Known rows, with every way that one mark hangs from another
konizos[zivi[kosub[buge zeko[ziso]]]]: [  5.7  -9.4   0.9 -11.2   7.6  -6.3   5.6 -23.5  17.9  -6.9   4.6   2.5
   0.2   8.2 -12.0  -8.1  12.5   3.6   3.4 -20.2  -6.8  23.1   7.5  -3.9
  19.7   3.0   0.8 -25.4   7.1  12.8 -22.8  -9.0  26.7  -0.2  -9.3 -14.1
 -23.4]
zeko[ziso]: [-15.3   4.4  -0.2  -9.0 -13.6  16.6   4.8  -4.8   7.3  -7.1  14.4 -10.8
  -1.4   5.7 -14.5   1.6  12.4   0.1  -1.5 -18.2  -4.9  11.4   2.5   0.3
  14.2  -9.1  -5.3 -21.9   7.0   3.7  -7.2  -1.0  15.8  -6.3  -2.3  10.6
  -2.6]
konizos[zeko[ziso[tivuge]] zivi[kosub]]: [ 10.6   4.8   3.8 -25.3 -11.7  13.8   0.0 -21.8  23.2 -18.4  13.8  -1.9
  -5.3  15.3 -22.9  -4.4   6.7  -7.7 -10.6 -26.9 -13.6  13.5  -1.9  -2.9
  31.0  -1.3  -2.7 -22.0  -7.5   2.7 -28.1 -15.3  17.3  -5.1 -11.4   8.2
 -15.5]
kosub[bivug buge zeko[ziso[tivuge]]]: [ -1.2 -44.8 -10.1 -20.7 -22.4  -4.0   4.3  -3.9 -15.2 -19.4   5.1  -9.5
   1.3  10.7 -31.8   2.5  35.7  27.2  12.4  -4.5  -9.7  41.2   3.7   4.6
  15.2 -11.6  62.4 -24.6   1.4  11.1 -36.8 -11.9  48.0 -14.2 -22.5 -12.4
 -22.9]
komo[kosub[buge zeko]]: [ 15.2 -14.7  -7.2   6.2  -4.3 -20.6  -0.1  -8.4  -4.2 -15.6 -28.2   7.4
   0.9   2.2 -23.1   6.5  16.3 -18.0  12.0  12.6   6.0   6.6   0.2   5.4
   3.0 -10.2  22.5  -9.4  -6.3  22.5 -12.8   0.8  21.6   0.5  -6.7  -7.7
 -12.9]
konizos[zivi]: [ 16.1  12.5   6.1 -11.9  -3.8  -0.3   0.3 -12.5  11.0  -0.6   0.3   3.2
   5.2   7.6   6.8  -3.8  12.4  -3.0 -10.5 -13.6  -2.5   4.9   7.5  -5.5
   8.7   6.4  -6.6 -11.1 -19.7  -5.7 -11.1  -6.8  -3.3   6.1  -2.5  -6.0
 -14.3]
konizos[zeko zivi[kosub[bivug buge]]]: [ 30.4 -10.3  -1.5 -13.8  -1.7 -11.1  -6.5 -19.1   7.3  -6.7   0.3   6.9
   1.9  15.0 -18.7  -7.6   8.5  -4.9  -5.1 -22.2  -4.9  15.5  -2.0   2.0
  22.8   4.3  16.5 -13.0   0.0  -4.5 -23.6 -15.9  20.7   4.9 -18.3 -11.6
 -23.4]
zeko[ziso[tivuge]]: [-13.2   0.3   4.7 -19.6 -22.8  23.2   2.2  -6.4   9.8 -16.2   8.4 -13.7
  -9.1   5.6 -14.1  -0.9  18.2   6.6  -6.5 -12.4  -8.0  12.1   3.1  -3.5
  17.6  -5.9   7.8 -17.7   3.9  10.2 -21.1  -1.9  15.9 -11.7  -2.8  16.8
   0.4]
tulif[komo[kosub[bivug buge]] zeko[ziso[tivuge]]]: [ 29.9 -20.4  -3.0 -18.0 -48.3   8.3  -6.3  -9.2 -14.5 -24.7 -43.0  -6.6
  12.0   9.2 -32.0   0.5  21.8  -0.7   5.9   6.1   6.7 -10.3  -2.1   3.7
  16.6 -24.6  63.1  -6.7 -18.6   6.0  -2.1   2.1  21.4  -4.1   6.0  -4.0
 -28.4]
zivi[kosub[bivug buge zeko[ziso]]]: [-13.9 -43.9  -7.6  -4.3  10.3 -13.3   5.0 -18.4  -3.5  -4.5   4.4  -2.5
  -6.2   5.4 -31.7  -3.8   8.6  17.2  16.5 -10.6  -6.9  31.2   2.1   3.6
  15.7  -6.0  41.4 -22.1  39.3  16.1 -19.4  -2.3  46.8 -12.3 -18.0 -18.6
 -14.3]
konizos[zeko]: [ 11.8   3.3  -6.9  -2.8  -7.0   3.1  -2.2   6.8  -1.9 -10.0   9.5   3.0
   3.5   5.5 -12.8   5.3  -9.5  -9.1   0.1  -1.0  -3.9  -1.9 -11.1   6.0
   5.1  -5.8  -3.4   2.9 -15.7  -5.8  -3.4 -10.5  -0.5   1.0  -5.6   7.6
  -3.6]
ziso[buge]: [ 15.2  -3.3  -2.5  -2.5 -11.5   1.5   3.1  12.7 -14.4  -4.2  -4.7  -7.1
  -3.7 -17.3   0.9  -2.9   2.1  26.4   6.3   5.4  -0.5   1.8  -0.1   2.8
  10.6  -3.2   9.4   5.3  13.3   3.1 -14.1  -4.6   9.9   7.4   0.2   8.4
  -3.6]
zivi[kosub[zeko]]: [-21.6 -23.9  -4.7   2.9  24.9  -9.5   9.6 -14.0   4.9  -1.4   8.8   4.4
  -6.8  -1.0 -16.2   0.7 -17.2   6.7  15.1   3.7  -8.0  11.1  -1.7   0.2
   3.0  -3.5   9.8  -6.0  21.8  15.2  -0.9   1.3  19.7 -13.8  -4.2 -11.5
  -2.4]
kosub[zeko]: [-13.4 -12.8  -8.3  -2.8   5.6  -3.5  12.8   3.5  -4.7  -9.1  15.8   2.3
   5.6   0.9  -9.3  11.7  -4.7   6.8  13.6  12.6  -8.5  12.4  -2.4   2.3
  -6.1 -10.5   7.8  -3.9 -21.3   3.7  -2.5  -5.8   7.6 -13.3  -3.0  -7.2
  -7.9]
tulif[komo[kosub[bivug buge zeko]]]: [ 18.5 -24.3  -5.9   2.4 -20.7 -14.8  -3.6 -10.9 -22.4  -7.3 -43.6   4.2
  12.7  -2.1 -16.6   8.2  18.7  -0.4   4.2  12.8   4.7  -4.6   0.3   7.2
   7.5 -16.1  58.7   9.5   2.7   3.1  -5.2   1.3  13.9  -8.1  10.2  -9.7
 -22.7]
zivi[kosub]: [-12.2 -15.2   1.1   5.3  21.4  -6.9   0.4 -16.3   8.5   4.7  -2.5   2.7
 -10.6  -1.7  -9.3  -7.4 -13.9   0.9   5.7  -4.7  -1.7   2.6   0.0  -1.4
   6.7   3.5   3.0  -2.7  36.3  11.4   0.4   5.7  14.0  -4.6  -2.1  -6.7
   3.0]

Rows
[  7.7  -8.3  -3.7   4.8 -15.8  -6.8   1.6  -9.3 -13.5  -7.6 -34.9   5.3
  12.2  -4.9 -10.5  11.7   4.5  -7.8   3.0  16.8   2.2 -14.8  -1.9   4.8
   3.3 -17.9  34.8  13.7  -6.8   3.5   4.3   3.7   0.2 -10.2  19.4  -1.7
 -15.2] => tulif[komo[kosub[zeko]]]
[ -2.3 -14.5   5.3 -21.2   0.7  -1.8   4.2 -27.6  10.5  -5.3   6.7  -0.2
  -3.1  12.0 -13.1  -3.3  14.1   9.0  -5.3 -15.1 -12.1  20.4   8.6  -5.7
  17.2   1.0  24.8 -22.9  -2.6   2.1 -21.8  -6.6  20.2 -11.4 -11.9 -11.8
 -16.7] => konizos[zivi[kosub[bivug zeko[ziso[tivuge]]]]]
[ 21.2 -10.9   1.5 -27.1 -17.4   5.7  -4.9 -23.6  14.2 -18.4   5.7  -2.8
  -4.7  18.4 -28.6  -8.2  20.9   0.0  -9.8 -30.7 -10.9  23.5   0.2  -0.5
  34.8   0.0  21.9 -25.6   2.9   3.2 -37.5 -17.8  31.4  -2.1 -19.9  -0.2
 -22.8] => konizos[zeko[ziso[tivuge]] zivi[kosub[bivug buge]]]
[  5.3 -17.7  -1.9  -7.6 -27.6  -0.8  -0.7 -14.7 -19.1 -11.5 -34.6  -1.1
   8.5  -1.0 -19.6  11.9  18.1   0.7  -2.4  12.7  -2.1  -7.3   0.4   4.3
   9.8 -20.5  60.4   5.9  -5.6   1.0  -5.8   3.5   9.7 -17.9  12.9   1.3
 -15.3] => tulif[komo[kosub[bivug zeko[ziso[tivuge]]]]]
[  0.5 -17.2  -4.8  -6.0 -17.8  -9.7   3.2 -11.7 -18.5 -12.3 -16.2  -2.1
  -0.4   3.5 -32.9  14.9  21.5  -3.6   3.8   7.9  -2.0   8.6   2.9   6.1
   7.2 -22.3  47.0 -17.3 -11.5   5.5 -10.6   2.9  23.2 -12.4 -10.7  -0.6
  -7.5] => komo[kosub[bivug zeko[ziso[buge]]]]
[-13.4 -32.7  -6.6 -24.8 -24.7   6.0  10.9  -0.5 -23.1 -15.5  16.3 -13.3
  -1.0   2.7 -27.3  11.4  22.0  36.2   7.0   4.5 -16.3  28.3   2.6   3.1
  11.4 -19.3  60.6 -18.5 -10.8  -1.4 -24.6  -8.7  32.7 -22.9 -16.1  -0.8
 -11.7] => kosub[bivug zeko[ziso[buge tivuge]]]
[ -2.9 -41.6 -13.0 -13.1 -14.7  -8.3   5.9  -3.0 -17.5 -12.7   9.5  -7.4
   6.4  10.7 -32.0   4.6  32.4  22.9  15.7  -8.9  -6.8  40.9   3.2   7.3
  12.7 -14.1  53.2 -27.9   3.8   6.5 -27.4 -11.2  47.7 -10.7 -22.9 -17.6
 -25.1] => kosub[bivug buge zeko[ziso]]
[ 13.5 -21.9  -6.1  -0.4 -25.0  -9.0  -1.9 -12.2 -20.1  -9.6 -37.9   0.6
  12.3  -0.8 -21.4   8.4  23.1   0.2   3.8   6.5   2.7  -0.8   0.9   7.3
  12.7 -19.2  57.1   2.5   5.2   4.5  -8.4   1.3  19.5  -9.4   9.3  -5.3
 -23.7] => tulif[komo[kosub[bivug buge zeko[ziso]]]]
[ 25.8 -18.5  -1.1   3.5 -14.4 -22.2 -12.6 -14.3 -11.8  -4.4 -41.8   4.6
  -2.0   6.2 -22.0   0.3  28.8 -14.8  -0.9   2.1  11.8   2.8   4.1   5.4
   7.0  -5.1  46.4  -8.3  10.0   8.9 -13.2   5.5  21.5   6.2 -12.5  -8.5
  -8.6] => komo[kosub[bivug buge]]
[  0.9  -4.6   2.9  -9.7  13.6  -7.2   6.3 -22.4  14.8  -1.8   6.5   6.3
   0.8   6.8  -4.3  -3.3   0.6   0.7   0.5 -10.5  -8.1  13.0   6.0  -5.3
  10.1   3.6  -0.6 -15.7  -4.3   4.8 -11.6  -6.1  10.9  -3.7  -5.4 -14.2
 -16.1] => konizos[zivi[kosub[zeko]]]
[ 20.5  -1.8   1.3 -23.7 -13.8   8.7  -2.4 -20.2  23.2 -21.2   8.1  -1.8
  -5.2  15.2 -24.9  -9.3  14.0  -5.4  -6.7 -29.8 -10.1  20.6  -1.4  -1.6
  35.4   1.3   0.6 -24.4   1.5  10.2 -37.1 -17.8  27.5   0.5 -14.5   4.6
 -21.5] => konizos[zeko[ziso[tivuge]] zivi[kosub[buge]]]
[  4.0 -15.1   4.2 -21.8  -2.8  -0.9   5.4 -23.3   4.7  -7.0   5.0  -2.3
  -4.4   5.8 -13.2  -4.3  15.2  19.2  -2.7 -13.3 -12.2  20.9   8.5  -5.0
  20.3   0.0  28.0 -21.4   1.4   3.1 -25.8  -7.9  23.5  -9.0 -11.6  -9.2
 -17.7] => konizos[zivi[kosub[bivug zeko[ziso[buge tivuge]]]]]
[  1.1  -4.1   2.1 -13.7   5.9  -0.2   9.5 -19.7  12.9  -5.9   9.0   0.1
  -1.6   2.5  -9.0  -3.7   5.6   9.4   1.7 -14.9 -10.1  17.5   7.0  -4.2
  18.5  -0.8   0.6 -21.1   2.0   7.1 -18.7  -7.7  20.0  -3.6  -6.3  -8.1
 -18.0] => konizos[zivi[kosub[zeko[ziso[buge]]]]]
[ 17.3  -5.7  -6.8 -14.1 -36.4  20.3   5.7   8.0 -13.9 -18.0 -12.1 -11.0
  16.8  -3.6 -16.4   1.2  -1.1  18.1  12.7   3.5  -0.2 -10.8  -5.0   3.7
  13.5 -25.1  26.8  -0.9 -16.1  -4.1   9.1  -3.6  11.6  -0.5  15.0   2.9
 -26.1] => tulif[komo zeko[ziso[buge]]]
[-13.2 -46.2  -5.4  -9.0   6.0  -9.8   3.0 -19.3  -2.0  -8.5   2.0  -3.9
  -9.8   5.6 -31.8  -5.6  11.2  20.7  14.5  -8.4  -8.4  31.2   2.2   1.8
  17.9  -4.7  47.3 -20.4  37.0  18.9 -25.1  -2.9  47.7 -15.0 -17.3 -14.7
 -12.3] => zivi[kosub[bivug buge zeko[ziso[tivuge]]]]
[ 27.2 -17.4  -6.3 -10.9 -41.2   3.4  -4.4  -7.8 -16.8 -18.9 -39.4  -4.4
  17.3   9.3 -32.6   2.6  17.6  -5.3   9.1   1.6   8.7  -9.9  -2.4   6.1
  13.6 -26.8  54.4  -9.4 -16.8   0.9   6.7   2.6  21.5   0.0   6.7  -7.3
 -30.5] => tulif[komo[kosub[bivug buge]] zeko[ziso]]
[-15.9 -14.8  -6.8 -17.6 -16.3  14.0  15.9   5.3  -4.7 -22.4  20.3 -10.8
  -2.7  -4.2 -18.9   9.0   8.7  24.9  12.4   7.3 -15.0  21.5  -0.7   1.1
  11.7 -16.0  18.2 -14.3 -12.1  12.5 -23.1  -9.5  23.8 -17.6  -4.7   8.1
  -8.9] => kosub[zeko[ziso[buge tivuge]]]
[ 39.1 -20.1  -6.1  -4.3 -32.3  -8.0  -7.6  -4.3 -20.9 -13.7 -49.3   3.3
  18.3   5.8 -22.0   1.7   9.0  -5.9  10.2  14.8  12.1 -18.4  -4.1   6.1
   3.8 -20.3  57.8   6.1 -21.3  -1.2  11.7   3.5  10.7   3.9   7.5 -15.4
 -28.7] => tulif[komo[kosub[bivug buge]] zeko]
[ 10.0 -18.7  -2.7  -7.8 -32.8  -0.8   0.2  -9.9 -24.0 -12.7 -36.2  -3.6
   7.3  -6.6 -18.8  10.8  18.9  10.1  -0.2  14.5  -1.8  -6.5   0.5   5.0
  13.2 -21.0  64.1   8.1  -1.0   1.8 -10.4   1.7  13.5 -15.6  12.9   3.6
 -16.2] => tulif[komo[kosub[bivug zeko[ziso[buge tivuge]]]]]
[ 20.2  -7.6  -1.9 -20.1 -10.4   0.9  -3.2 -22.4  13.0 -11.7   9.6  -1.0
   0.7  18.9 -28.8  -6.6  16.7  -3.8  -6.5 -35.0  -8.8  23.5  -0.3   2.1
  32.2  -2.3  12.5 -28.4   4.8  -1.6 -28.5 -16.7  31.8   1.7 -20.0  -4.0
 -25.2] => konizos[zeko[ziso] zivi[kosub[bivug buge]]]
[  2.2  -6.8  -4.2   1.8 -19.0  -1.1   2.6 -11.2 -11.3 -10.3 -30.1   1.6
  11.1  -3.1 -15.4  12.4   9.6  -7.8   2.9  10.8   0.3 -10.7  -1.1   4.9
   8.2 -20.5  33.3   6.1  -4.1   4.7   1.8   3.2   5.2 -12.8  18.4   2.1
 -16.0] => tulif[komo[kosub[zeko[ziso]]]]
[ 19.2 -10.7  -4.1 -12.3 -39.1   9.1  -2.0  -9.1 -16.3 -16.4 -32.9  -4.3
  16.8   9.1 -31.0   7.8  10.1  -7.5   4.7   5.1   5.3 -16.4  -2.9   4.9
   9.3 -29.7  50.8  -7.4 -25.7  -5.1  15.5   5.4  11.7  -6.3   9.8  -4.7
 -23.8] => tulif[komo[kosub[bivug]] zeko[ziso]]
[-26.3 -36.9  -2.7 -11.5   8.1  -3.5   7.0 -20.5  -3.2  -4.7   9.9  -4.1
 -10.0   6.2 -28.7   1.4   0.6  16.6   8.8  -3.9 -13.2  21.9   1.3   0.0
  11.5  -8.6  43.0 -17.5  23.7   9.8 -13.7   1.0  33.2 -23.6 -13.7 -10.2
  -3.6] => zivi[kosub[bivug zeko[ziso[tivuge]]]]
[ 10.2 -27.9  -4.9  -8.6 -21.8 -13.6  -2.5 -15.0 -11.3 -18.9 -26.7  -0.9
  -2.3   9.8 -35.6   7.4  34.1  -7.0   5.2   4.3   1.0  17.4   4.0   5.3
  12.0 -15.2  55.0 -20.1  -3.9  17.2 -24.9   0.2  34.5  -9.1 -15.8  -5.8
 -14.4] => komo[kosub[bivug buge zeko[ziso[tivuge]]]]
[ 37.1 -11.4  -6.2  -1.1 -28.0  -5.2  -4.7  -2.0 -11.9 -16.8 -47.7   4.3
  17.9   2.3 -17.9   0.5   2.9 -10.8  12.4  15.9  12.8 -22.1  -5.4   5.1
   4.1 -18.9  36.8   7.5 -21.4   6.2  13.4   3.2   6.6   6.8  13.5  -9.9
 -27.8] => tulif[komo[kosub[buge]] zeko]
[  0.5  -6.9  -2.9  -6.5 -17.3  -1.6   5.5  -8.7  -3.9 -21.0 -16.8  -1.7
  -4.8  -1.2 -27.1  12.2  15.2  -8.6   6.1  12.8  -2.8   3.7   0.9   2.9
   9.1 -18.4  24.3 -12.8 -12.8  18.5 -15.1   1.9  17.7 -11.0  -2.7   8.5
  -4.5] => komo[kosub[zeko[ziso[buge tivuge]]]]
[ 13.0 -15.6  -4.0  -2.4 -25.9  -2.5  -0.6 -10.5  -9.7 -16.9 -39.1   0.3
   8.3  -3.2 -17.6   6.3  19.4  -2.8   4.5  11.2   2.4  -4.1  -0.4   4.5
  14.3 -16.2  42.9   6.0   2.9  14.2 -13.9   0.3  15.3  -9.0  14.9   2.1
 -21.2] => tulif[komo[kosub[buge zeko[ziso[tivuge]]]]]
[-22.4 -28.2  -8.5 -16.1 -11.3   1.4  10.7  -5.2 -17.5  -7.4  22.5  -7.6
   5.5  10.8 -28.2  14.8  17.0  18.3   7.3  -2.7 -14.1  27.4   2.5   4.5
   3.9 -19.8  45.7 -23.2 -13.8  -7.1  -9.9  -6.1  26.9 -22.7 -15.7  -9.7
 -11.8] => kosub[bivug zeko[ziso]]
[  3.8  -9.1  -1.8  -3.7 -24.4   2.2   2.2 -11.7  -9.7 -14.8 -32.8   0.0
   8.2  -3.2 -15.2  11.3  12.0  -4.9   0.1  14.3  -1.0 -10.6  -0.8   3.1
   9.8 -19.0  40.1   7.9  -6.0   7.5  -4.8   2.9   5.1 -15.8  18.0   5.4
 -14.7] => tulif[komo[kosub[zeko[ziso[tivuge]]]]]
[ 26.4  -8.7  -6.0  -7.3 -37.0   7.3  -1.8  -5.4  -6.9 -21.7 -37.2  -3.4
  16.3   6.3 -28.4   1.7  11.6 -10.0  11.2   3.2   9.3 -13.4  -3.9   5.3
  13.2 -25.5  33.3  -8.2 -17.5   8.0   8.1   2.1  17.6   2.8  12.1  -3.1
 -29.6] => tulif[komo[kosub[buge]] zeko[ziso]]
[ -0.4  -4.6  -4.7  -1.0 -11.9  -4.8   6.8  -8.2  -5.0 -16.8 -13.7  -0.1
  -1.2  -0.8 -27.0  13.6  12.2 -11.7   7.7   9.7  -0.6   3.7   1.0   4.5
   6.8 -20.1  17.7 -14.9 -12.0  14.5  -8.7   2.4  18.1  -8.6  -3.2   5.5
  -5.8] => komo[kosub[zeko[ziso[buge]]]]
[  9.9   1.7  -4.8 -18.0 -28.5  19.3   0.9   8.5  -1.1 -23.5  13.8 -10.6
  -4.8   0.5 -22.5   3.0   4.8   8.0  -1.2  -6.7 -10.0   7.7  -8.9   4.7
  22.8 -11.6   7.0  -5.2  -6.6   2.5 -24.4 -14.3  14.9  -4.0  -7.5  22.8
  -5.0] => konizos[zeko[ziso[buge tivuge]]]
[-15.2 -33.5  -5.7  -4.1  10.5  -6.2   7.2 -15.4  10.8 -13.2   4.0  -2.5
 -10.2   0.9 -25.8  -7.3   2.3  12.0  17.9  -6.5  -7.6  26.5   0.0   0.4
  17.8  -2.3  18.2 -17.6  36.0  29.5 -23.2  -3.4  41.7 -10.9 -10.1  -8.9
 -11.0] => zivi[kosub[buge zeko[ziso[tivuge]]]]
[  2.5  -6.3   4.3 -18.6   0.0   2.2   8.2 -20.5  14.4 -10.2   6.5  -1.2
  -4.8   2.4  -8.7  -5.3   8.5  13.0  -0.7 -12.0 -11.6  17.5   7.1  -5.9
  21.1   1.0   6.9 -19.4   0.2  10.1 -25.6  -8.7  19.6  -6.0  -6.4  -4.4
 -17.0] => konizos[zivi[kosub[zeko[ziso[buge tivuge]]]]]
[ -5.7 -23.3 -13.0  -5.8  -7.2  -1.7  11.5   2.8   1.1 -19.9  13.3  -5.2
   5.1   4.3 -23.9   2.4  19.6  11.5  20.7  -6.5  -6.6  34.0   0.2   5.1
  12.7 -11.4  10.3 -24.4   2.2  20.1 -25.4 -12.2  39.6  -5.4 -11.3  -7.8
 -23.0] => kosub[buge zeko[ziso]]
[ 16.3 -11.4   0.2   2.5 -22.0  -8.2  -7.5 -14.2 -20.8  -0.3 -45.0   2.8
  10.0  -2.6  -9.6   7.7  13.7  -5.7  -5.8   9.7   6.0 -17.2   1.0   4.8
   5.9 -13.3  51.8  14.2   4.4  -6.0   4.2   6.9  -0.6  -6.2  15.6  -2.0
 -11.7] => tulif[komo[kosub[bivug]]]
